Each row was made from one small tree. The marks that hang from a mark follow it in brackets, in the order of their numbers. Every link used is in the known rows. Write each row's tree.
Known rows
Q317(Q482 Q576(Q762)): [-2.86  0.16 -1.70 -2.61  4.28  1.43 -2.26  1.49 -2.16 -0.57 -1.32  1.52
 -0.58  0.22 -0.06  1.35 -3.80  3.43  6.46  2.90]
Q864(Q482 Q765): [-0.34  2.71  0.58  4.07 -0.27 -0.67  0.21 -1.32 -1.10 -0.06  2.16  0.91
 -0.36  1.93 -3.19 -1.64  0.93  2.08 -0.36  1.22]
Q762(Q482(Q317(Q576))): [-1.34 -0.26 -0.42 -1.51  0.61 -1.35 -1.54  1.71  2.80  1.21 -0.30  1.20
  1.53  2.13 -0.06  2.05 -1.36  0.37  3.76  0.32]
Q576(Q762(Q85)): [-2.52  0.53 -2.49  0.39  1.30  2.81  0.15  0.91 -1.58  0.38  0.34 -0.13
 -0.34 -1.31 -5.33  3.27 -1.57  1.70  1.97  1.45]
Q753(Q482(Q85 Q317(Q576) Q864)): [ 1.54  1.40 -0.14  2.56  0.91 -0.27 -1.43 -0.35  2.83  4.69 -0.68  7.01
  3.29 -1.89 -4.55 -0.46 -2.79  4.32  4.93 -2.35]
Q858(Q576(Q762(Q482(Q85)))): [-3.35 -1.48 -3.59 -1.20  3.42  3.71  1.53  1.06  0.77  0.16 -0.27  2.01
  2.16 -1.77 -1.55 -0.34 -1.90 -0.17  0.52 -1.65]
Q762(Q85 Q482(Q864)): [ 1.12 -2.44 -1.57  1.47 -0.59  2.11  3.26  3.49 -1.28  3.82  0.70  0.23
  0.49 -1.45 -2.01  1.38  2.85  0.89  3.12 -3.24]
Q858(Q576(Q762(Q85 Q482(Q753)))): [ 0.23 -3.36 -4.61 -1.01  2.12  5.84  2.63  3.05  0.30  0.65  0.79  2.83
  3.01 -1.33 -2.54  1.83  0.38  1.83  3.37 -1.22]
Q765(Q864(Q482(Q85 Q753))): [ 3.00 -0.73 -0.26  2.81 -0.54  0.78  2.21 -4.10 -1.32  2.23  3.51  2.69
  3.20 -1.82 -4.70 -4.09  1.41  2.17  2.75  0.59]
Q317(Q482 Q576): [ 0.42 -0.28  0.32 -2.55  2.24 -0.03 -1.38  1.22 -1.60  0.53 -1.27  2.57
 -0.76  0.87  1.86  0.64 -2.34  2.13  4.64  1.54]
Q864(Q482(Q317 Q753) Q765): [ 0.40  2.52  1.73  3.79 -0.18 -0.12 -0.87 -0.68  2.97 -0.87  2.59  2.59
  2.30  1.61 -4.80 -2.30  1.41  4.17  2.05  2.25]
Q858(Q576(Q762(Q85 Q482))): [-2.07 -2.17 -4.25 -0.87  1.91  3.73  1.62  2.72 -0.55  1.05  0.50  1.28
  1.53 -0.72 -2.55  2.92 -0.29 -0.38  1.16 -1.49]
Q317(Q482(Q85 Q753 Q864(Q765))): [ 1.76  0.19  1.99  1.77  3.28  4.47  2.64  2.49 -0.85  1.05 -0.51  3.63
  2.23 -4.28 -3.00 -3.61  0.78  7.81  4.92 -0.75]
Q765(Q864(Q482(Q317 Q753))): [ 2.01 -0.41  1.45  2.43 -1.73 -2.14 -1.12 -2.85  1.52  1.30  4.44  1.79
  3.84  0.53 -3.68 -2.46  2.95  1.61  3.87  1.74]
Q576(Q762(Q482(Q317 Q753))): [-2.83 -1.49 -1.48 -1.40  2.32  2.00 -0.35  2.48  3.67 -1.00  0.66 -0.93
  3.43  0.12 -3.46  0.47  0.53  1.67  5.74  1.59]
Q317(Q482(Q753) Q576(Q762)): [-0.29 -1.02 -1.98 -2.73  4.57  3.82 -1.36  1.86 -1.21 -0.89 -1.08  2.92
  1.08 -0.28 -0.23  0.03 -3.19  5.28  8.67  3.08]
Q765(Q864(Q482(Q85 Q317(Q576)))): [-0.23  1.98  0.52  2.29 -0.60 -2.57 -2.44 -4.31  0.38  2.77  2.82  4.11
  2.61  0.28 -4.89 -1.02 -2.01  1.97  3.14  1.43]
Q576(Q762): [-3.26  0.53 -1.95 -0.17  1.77  1.43 -1.02 -0.07 -0.69 -1.33 -0.17 -0.89
  0.17 -0.52 -1.95  0.77 -1.57  0.94  1.98  1.42]
Q482(Q85 Q864): [ 0.43  0.33 -0.26  1.75  0.62  2.40  1.24 -0.07 -0.10  2.14 -0.47  2.56
  0.73 -3.27 -1.35 -2.03  0.11  2.27  1.72 -2.70]
Q858(Q576(Q762)): [-2.44 -0.08 -2.84 -0.59  2.06  2.32 -1.50  0.13  0.16 -1.44  0.08  2.34
  1.16 -0.87  0.78  0.55 -1.75  0.16  0.31 -0.77]
Q765(Q864(Q482(Q317))): [-0.34  0.64  1.90  2.41 -1.85 -4.42 -2.15 -3.51  0.59  1.83  4.03  0.33
  2.09  1.30 -3.39 -0.94  2.14 -0.52  1.58  1.42]

Write each row's tree
[-0.67  1.89  0.32  1.03  0.78  1.07 -2.27  0.26  2.36  2.39 -1.04  5.47
  1.65 -2.07 -1.59 -0.43 -2.67  3.70  4.49 -1.83]
Q482(Q85 Q317(Q576) Q864)
[-2.48 -0.75 -4.76 -0.86  2.09  3.17  0.59  2.39 -1.91  1.73 -0.32  0.84
  0.07  0.53 -3.95  4.34 -3.00  1.82  5.49  0.89]
Q317(Q576(Q762(Q85 Q482)))
[ 2.54 -0.64 -0.03 -2.20  3.37  3.75  0.91  1.03 -0.47  0.74 -1.60  5.05
  1.35 -1.49 -0.83 -1.45 -3.13  5.22  6.18  1.65]
Q317(Q482(Q85 Q753) Q576)
[-2.05  0.57 -0.41 -1.42  1.75  0.19 -0.20  1.00  3.33  1.94 -0.95  2.49
  2.15  0.44 -2.73  1.04 -2.86  0.90  3.02 -0.25]
Q762(Q482(Q85 Q317(Q576)))
[-0.63 -2.18 -3.34  0.64  3.05  5.85  3.34  2.24  0.53  1.21 -0.07  1.37
  3.19 -3.60 -3.37 -2.40  0.45  3.73  7.07 -1.80]
Q576(Q762(Q482(Q85 Q753 Q864)))
[-5.31 -0.44 -0.94 -1.22  2.31 -0.31 -1.26  1.98  2.89 -0.60  0.40 -2.28
  1.95  0.74 -3.29  1.82 -0.42 -0.17  3.45  1.51]
Q576(Q762(Q482(Q317)))
[ 0.81  2.62  0.75  4.32  0.80 -1.70 -2.26  1.01  1.79  3.21  0.07  5.41
  3.15 -0.38 -3.82  0.40 -1.58  5.99  4.65 -1.99]
Q753(Q482(Q317(Q576) Q864(Q765)))
[ 0.40 -0.98 -2.50 -2.00  3.76  5.01 -0.19  2.70 -2.28  0.44 -0.80  3.73
  0.47 -1.14 -3.63  2.72 -3.20  6.02  8.82  3.35]
Q317(Q482(Q753) Q576(Q762(Q85)))
[ 2.78 -2.07  1.07 -0.24  2.66  4.18  2.28  1.96 -0.32  1.67 -0.96  3.74
  2.01 -4.01 -0.83 -3.69  1.32  5.18  6.22 -1.16]
Q317(Q482(Q85 Q753 Q864))
[-2.81 -2.01 -3.76 -1.64  2.54  2.41  0.55  1.96  0.31 -0.40  0.37  0.44
  1.83  0.09  0.93  0.57 -0.35 -1.03  1.30 -1.48]
Q858(Q576(Q762(Q482)))
[-4.59 -0.47 -1.54 -0.58  1.55  1.26 -0.10  2.84  1.69  1.12  0.61 -1.36
  1.36  0.15 -6.78  4.28 -0.16  0.66  3.48  1.41]
Q576(Q762(Q85 Q482(Q317)))
[ 1.30 -0.10  1.23  2.91 -0.34 -2.16 -1.31  0.66  2.87  3.27  0.57  2.88
  2.90 -1.05 -3.04 -0.46  1.72  1.96  3.59 -2.54]
Q753(Q482(Q317 Q864))
[ 2.72  0.11  0.53  1.08  2.66  3.22  0.13  3.09 -1.91  0.77 -0.59  4.89
  1.59 -1.62  1.03 -1.75 -0.47  8.30  7.95 -0.50]
Q317(Q482(Q753 Q864(Q765)) Q576)
[-3.01 -1.52 -3.45 -0.32  1.57  2.71  2.13  2.69 -1.44  1.17  0.46 -1.77
  0.26 -0.52 -5.22  3.45 -0.28  0.59  3.02  0.91]
Q576(Q762(Q85 Q482))
[ 2.54  0.07 -0.05  2.02 -1.35 -1.72 -2.35 -3.20  0.81  1.65  3.69  4.31
  3.70  1.42 -2.39 -1.46  0.28  2.86  5.93  1.91]
Q765(Q864(Q482(Q317(Q576) Q753)))
[ 1.78  0.88  0.31  5.07  0.43 -0.49  1.12  0.66 -0.80  2.83  0.69  2.50
  1.84 -1.69 -3.46 -1.32  0.84  4.50  1.76 -2.82]
Q753(Q482(Q864(Q765)))
[ 2.74 -0.52 -0.41  3.19  0.60  0.79  2.06 -0.58  0.20  4.30 -0.10  4.01
  2.22 -3.17 -4.11 -1.98 -0.15  2.63  2.37 -3.14]
Q753(Q482(Q85 Q864))
[-1.52 -0.75  1.03  0.73  0.71  0.57  1.24  2.02  3.23  2.94 -0.13  1.14
  2.47 -2.07 -2.86 -1.11  1.50  0.96  3.00 -2.62]
Q762(Q482(Q85 Q317 Q864))
[-3.32  0.90 -3.59  1.97  2.99  2.65 -0.14  2.84 -2.20  1.05 -0.06  1.15
  1.36 -0.66 -1.34  0.65 -2.07  5.01  6.50 -1.58]
Q317(Q576(Q762(Q482(Q864(Q765)))))
[-0.69  1.26  2.31  1.57  3.08  2.26  1.44  1.90 -1.87  1.55 -0.75  2.25
  0.44 -3.90 -2.74 -2.42 -0.13  5.83  2.55 -1.12]
Q317(Q482(Q85 Q864(Q765)))
[-1.14  0.04 -0.56  0.18  1.47  0.98 -0.16  1.75  2.70  2.96 -0.77  3.75
  2.51 -1.19 -1.52 -0.29 -1.41  2.26  5.27 -2.51]
Q762(Q482(Q85 Q317(Q576) Q864))
[-0.78 -2.34 -4.04 -1.52  3.59  6.11  2.71  1.40  1.76 -0.26  0.11  3.24
  4.07 -2.40 -1.73 -1.64 -1.01  1.77  2.72 -1.57]
Q858(Q576(Q762(Q482(Q85 Q753))))
[ 1.49 -0.57  1.06  1.42 -0.20  1.32 -0.91  1.69  3.55  0.72  0.56  3.03
  3.15 -1.70 -0.44 -1.77  2.59  3.68  4.99 -1.56]
Q482(Q317 Q753 Q864)
[ 2.30 -0.69  1.84  1.55  2.30  2.87  1.53  3.31 -1.34  0.41  0.14  2.19
  1.73 -2.56 -0.15 -2.65  2.10  7.02  5.67 -0.84]
Q317(Q482(Q753 Q864(Q765)))
[ 1.62  0.90 -0.13  1.02  0.99  3.19 -1.21  0.52  3.48  2.02 -0.88  7.14
  3.63 -2.78 -1.92 -1.74 -1.93  5.79  6.74 -1.35]
Q482(Q85 Q317(Q576) Q753 Q864)
